Every row comes from one small tree of marks. Brackets hold a mark, then the marks that hang from it, in the order of their numbers. Every link used is in the known rows. Which tree was each row made from?
Known rows:
(Q_590 (Q_293 (Q_130 Q_9)) (Q_693 (Q_643 Q_313))): [ 0.10 -0.03  0.21  0.06 -0.27  0.10  0.10 -0.10  0.07 -0.13 -0.10  0.10
  0.08 -0.16  0.26  0.10 -0.01 -0.12 -0.09 -0.28 -0.10  0.09 -0.34  0.19]
(Q_293 (Q_130 (Q_9 Q_98)) (Q_590 (Q_693 Q_150))): [ 0.02 -0.18  0.33 -0.06 -0.25  0.25 -0.02 -0.08  0.04 -0.27  0.12  0.04
  0.17 -0.01  0.21  0.07 -0.13 -0.14  0.06 -0.27 -0.03 -0.07 -0.37  0.23]
(Q_150 (Q_757 Q_130)): [-0.01 -0.03 -0.30 -0.16  0.11  0.12  0.12 -0.16  0.04 -0.22  0.10  0.14
 -0.17  0.06  0.19  0.01 -0.03 -0.04  0.07 -0.21  0.08  0.11 -0.21  0.07]
(Q_313 (Q_643 (Q_693 (Q_150 (Q_757 (Q_130 (Q_9 Q_98))))))): [-0.05 -0.03 -0.10 -0.09 -0.02  0.04  0.14 -0.11  0.10 -0.04  0.12  0.49
 -0.05  0.01  0.10  0.04  0.08 -0.01 -0.11 -0.10  0.09  0.09 -0.12 -0.15]
(Q_130 Q_9): [ 0.05 -0.09  0.10 -0.11 -0.10  0.08  0.03 -0.03  0.07 -0.19  0.11  0.12
  0.03  0.00  0.20 -0.01 -0.19 -0.08  0.01 -0.12 -0.13  0.02 -0.19  0.06]
(Q_757 (Q_130 (Q_9 Q_98)) Q_150): [ 0.09 -0.03 -0.04 -0.29  0.13  0.15  0.14 -0.10 -0.10 -0.30  0.08  0.17
  0.11  0.15  0.14  0.01 -0.30 -0.18  0.04 -0.15 -0.10  0.05 -0.26  0.06]
(Q_643 Q_313 (Q_693 (Q_150 (Q_757 (Q_130 Q_9))))): [-0.03 -0.02 -0.08 -0.13  0.02  0.14  0.17 -0.21  0.17 -0.19 -0.01  0.46
 -0.13 -0.04  0.09  0.03  0.06  0.01 -0.05 -0.04  0.07  0.15 -0.21 -0.19]
(Q_9 Q_98): [ 0.04 -0.03  0.07 -0.02 -0.15  0.01 -0.01  0.07 -0.01 -0.04  0.16  0.12
  0.03  0.06  0.09  0.01 -0.13 -0.02 -0.14 -0.10 -0.19 -0.08 -0.08 -0.01]
(Q_693 (Q_150 (Q_757 (Q_130 Q_9))) (Q_643 Q_313)): [ 0.02  0.05 -0.32 -0.12 -0.20  0.13  0.23 -0.30  0.03 -0.25 -0.04  0.48
 -0.21  0.02  0.20  0.08  0.09 -0.10 -0.16  0.06  0.12  0.20 -0.14 -0.03]
(Q_293 (Q_130 Q_9) (Q_590 (Q_693 Q_150 (Q_643 Q_313)))): [ 0.04 -0.11  0.26 -0.01 -0.30  0.22  0.03 -0.14  0.08 -0.23  0.03  0.15
  0.12 -0.11  0.21  0.09  0.00 -0.11  0.02 -0.20  0.07  0.03 -0.31  0.15]
(Q_293 (Q_130 (Q_9 Q_98))): [ 0.05 -0.15 -0.01 -0.12 -0.16  0.12 -0.01 -0.05  0.02 -0.19  0.10  0.03
  0.04  0.01  0.24 -0.01 -0.16 -0.03 -0.01 -0.13 -0.16 -0.03 -0.25  0.05]
(Q_86 (Q_643 (Q_693 (Q_150 (Q_757 Q_130))))): [-0.09  0.06 -0.10 -0.05 -0.03  0.00  0.13 -0.15  0.08 -0.12  0.12  0.53
 -0.15 -0.10  0.15  0.05  0.19 -0.02 -0.01 -0.02  0.15  0.11 -0.02 -0.14]
(Q_590 (Q_293 Q_130) (Q_693 (Q_150 Q_757))): [-0.06 -0.08  0.03 -0.04 -0.10  0.21  0.07 -0.20  0.03 -0.27  0.03  0.02
 -0.01  0.01  0.33  0.12  0.04 -0.09  0.06 -0.35 -0.09  0.08 -0.42  0.36]
(Q_693 (Q_150 (Q_757 Q_130)) (Q_643 Q_313)): [ 0.00  0.08 -0.36 -0.09 -0.18  0.10  0.22 -0.29  0.03 -0.20 -0.03  0.48
 -0.24  0.01  0.19  0.09  0.16 -0.06 -0.16  0.06  0.14  0.21 -0.09 -0.05]
(Q_98 Q_9): [-0.01  0.03  0.17 -0.13 -0.26 -0.02 -0.04  0.02  0.04 -0.06  0.19 -0.07
  0.03 -0.02  0.14  0.00 -0.09  0.10 -0.05 -0.11 -0.15 -0.01 -0.23 -0.04]
(Q_643 Q_313): [ 0.05  0.03  0.02  0.00 -0.06  0.02  0.05 -0.03  0.09 -0.01  0.03  0.32
 -0.07 -0.12  0.18  0.05  0.08  0.12 -0.15  0.00 -0.11  0.06 -0.03 -0.16]
(Q_643 Q_313 (Q_693 (Q_150 (Q_757 Q_130)))): [-0.05  0.01 -0.11 -0.10  0.04  0.11  0.16 -0.20  0.16 -0.14  0.01  0.45
 -0.15 -0.06  0.08  0.04  0.13  0.05 -0.06 -0.04  0.09  0.16 -0.17 -0.20]
(Q_693 (Q_150 (Q_757 (Q_130 (Q_9 Q_98)))) (Q_643 Q_313)): [ 0.04  0.03 -0.28 -0.12 -0.23  0.14  0.23 -0.28  0.01 -0.24 -0.03  0.48
 -0.19  0.06  0.18  0.07  0.04 -0.11 -0.20  0.06  0.07  0.16 -0.14 -0.04]
(Q_293 Q_130 Q_590): [-0.03 -0.11  0.15 -0.02 -0.10  0.15 -0.10 -0.07  0.04 -0.16  0.17 -0.10
  0.03 -0.12  0.20  0.06  0.08  0.01  0.08 -0.21  0.09 -0.03 -0.20  0.12]
(Q_693 (Q_150 (Q_757 Q_130))): [-0.09 -0.03 -0.31 -0.20  0.02  0.17  0.11 -0.23  0.00 -0.30  0.13  0.24
 -0.19  0.13  0.24  0.06  0.03 -0.07  0.04 -0.11  0.05  0.12 -0.19  0.13]
(Q_313 Q_643): [-0.02  0.03 -0.07  0.03 -0.04 -0.07  0.06  0.00  0.07  0.11  0.15  0.40
 -0.04 -0.09  0.17  0.05  0.17  0.11 -0.15 -0.07  0.01  0.06  0.03 -0.14]

Write each row's tree:
[-0.05  0.02  0.01 -0.03 -0.03  0.06  0.10 -0.12  0.16 -0.07  0.03  0.44
 -0.08 -0.10  0.06  0.05  0.15  0.08 -0.10  0.00  0.02  0.13 -0.10 -0.24] => (Q_643 Q_313 (Q_693 Q_150))
[-0.10  0.01 -0.13  0.00  0.00 -0.02  0.11 -0.11  0.13  0.04  0.13  0.49
 -0.08 -0.06  0.10  0.06  0.22  0.09 -0.10 -0.07  0.12  0.12 -0.06 -0.18] => (Q_313 (Q_643 (Q_693 (Q_150 Q_757))))
[-0.03 -0.03 -0.02  0.02 -0.23  0.16  0.12 -0.23  0.02 -0.22 -0.03  0.08
 -0.02 -0.04  0.28  0.13  0.09 -0.13 -0.02 -0.30  0.00  0.13 -0.37  0.31] => (Q_590 (Q_293 Q_130) (Q_693 (Q_150 Q_757) Q_643))
[-0.01  0.05 -0.03 -0.06 -0.06  0.04  0.18 -0.18  0.12 -0.14  0.03  0.68
 -0.16 -0.14  0.17  0.05  0.16  0.01 -0.09  0.07  0.09  0.12 -0.04 -0.23] => (Q_86 (Q_643 Q_313 (Q_693 (Q_150 (Q_757 (Q_130 Q_9))))))
[-0.06  0.01 -0.07 -0.04  0.00  0.09  0.13 -0.20  0.17 -0.11  0.01  0.45
 -0.14 -0.07  0.08  0.05  0.15  0.10 -0.08 -0.01  0.06  0.14 -0.16 -0.22] => (Q_643 Q_313 (Q_693 (Q_150 Q_757)))
[-0.10 -0.05 -0.12 -0.15  0.04  0.13  0.11 -0.18  0.13 -0.24  0.10  0.24
 -0.08  0.03  0.07  0.01  0.00 -0.09  0.08 -0.16  0.11  0.13 -0.25 -0.02] => (Q_643 (Q_693 (Q_150 (Q_757 (Q_130 Q_9)))))
[-0.01 -0.05  0.17  0.05 -0.25  0.16  0.01 -0.12  0.06 -0.14  0.05  0.15
  0.07 -0.14  0.18  0.12  0.14 -0.04  0.00 -0.19  0.12  0.04 -0.23  0.11] => (Q_293 Q_130 (Q_590 (Q_693 Q_150 (Q_643 Q_313))))
[ 0.00 -0.06  0.18  0.03 -0.10  0.11  0.01 -0.05  0.05 -0.14  0.03 -0.06
  0.09 -0.09  0.27  0.09  0.00 -0.07  0.04 -0.40 -0.13  0.04 -0.34  0.29] => (Q_590 (Q_293 Q_130) Q_693)
[-0.03 -0.12  0.09 -0.08 -0.14  0.25  0.09 -0.22  0.04 -0.34  0.02  0.02
  0.02  0.03  0.35  0.10 -0.07 -0.14  0.07 -0.35 -0.12  0.08 -0.49  0.39] => (Q_590 (Q_293 (Q_130 Q_9)) (Q_693 (Q_150 Q_757)))
[ 0.03  0.00  0.13  0.10 -0.22  0.06  0.06 -0.07  0.04 -0.08 -0.03  0.00
  0.07 -0.14  0.23  0.10  0.06 -0.11 -0.04 -0.33 -0.05  0.09 -0.29  0.25] => (Q_590 (Q_293 Q_130) (Q_693 Q_643))
[ 0.01  0.05  0.03  0.01 -0.18  0.14  0.19 -0.21  0.04 -0.20 -0.07  0.25
 -0.05 -0.04  0.24  0.14  0.08 -0.16 -0.10 -0.26  0.00  0.15 -0.30  0.24] => (Q_590 Q_293 (Q_693 (Q_150 (Q_757 Q_130)) (Q_643 Q_313)))
[ 0.02  0.09 -0.01  0.08 -0.25  0.02  0.16 -0.06  0.08 -0.02 -0.02  0.47
  0.04 -0.08  0.13  0.10  0.10 -0.04 -0.11 -0.09 -0.01  0.14 -0.09  0.00] => (Q_590 (Q_693 Q_150 (Q_643 Q_313)))
[ 0.00  0.10 -0.16  0.01 -0.28  0.02  0.13 -0.17  0.03 -0.08  0.01  0.46
 -0.13 -0.06  0.16  0.10  0.19 -0.02 -0.23  0.12  0.04  0.16  0.01 -0.10] => (Q_693 Q_150 (Q_643 Q_313))
[-0.09  0.01 -0.18 -0.06  0.04  0.00  0.13 -0.12  0.12  0.00  0.12  0.49
 -0.09 -0.04  0.11  0.05  0.20  0.04 -0.08 -0.11  0.15  0.14 -0.07 -0.17] => (Q_313 (Q_643 (Q_693 (Q_150 (Q_757 Q_130)))))
[-0.05  0.06 -0.40 -0.10 -0.16  0.09  0.18 -0.26  0.00 -0.23  0.05  0.32
 -0.21  0.06  0.17  0.07  0.12 -0.13 -0.07 -0.02  0.18  0.19 -0.12  0.07] => (Q_693 (Q_150 (Q_757 Q_130)) Q_643)
[ 0.03 -0.06  0.15  0.00 -0.33  0.16  0.09 -0.14  0.01 -0.23 -0.02  0.07
  0.09 -0.01  0.27  0.11 -0.05 -0.22 -0.07 -0.28 -0.11  0.06 -0.38  0.32] => (Q_590 (Q_293 (Q_130 (Q_9 Q_98))) (Q_693 Q_150 Q_643))
[ 0.08 -0.06  0.22  0.05 -0.30  0.10  0.07 -0.06  0.04 -0.14 -0.04  0.00
  0.12 -0.08  0.23  0.08 -0.09 -0.18 -0.07 -0.33 -0.12  0.04 -0.36  0.27] => (Q_590 (Q_293 (Q_130 (Q_9 Q_98))) (Q_693 Q_643))
[-0.03  0.08 -0.07 -0.03 -0.04  0.01  0.17 -0.17  0.11 -0.09  0.04  0.68
 -0.18 -0.16  0.16  0.06  0.23  0.05 -0.10  0.07  0.11  0.13  0.00 -0.25] => (Q_86 (Q_643 Q_313 (Q_693 (Q_150 (Q_757 Q_130)))))
[ 0.04 -0.10  0.24 -0.01 -0.13  0.15  0.03 -0.06  0.06 -0.20  0.01 -0.06
  0.12 -0.07  0.29  0.08 -0.10 -0.12  0.05 -0.39 -0.16  0.03 -0.41  0.32] => (Q_590 (Q_293 (Q_130 Q_9)) Q_693)
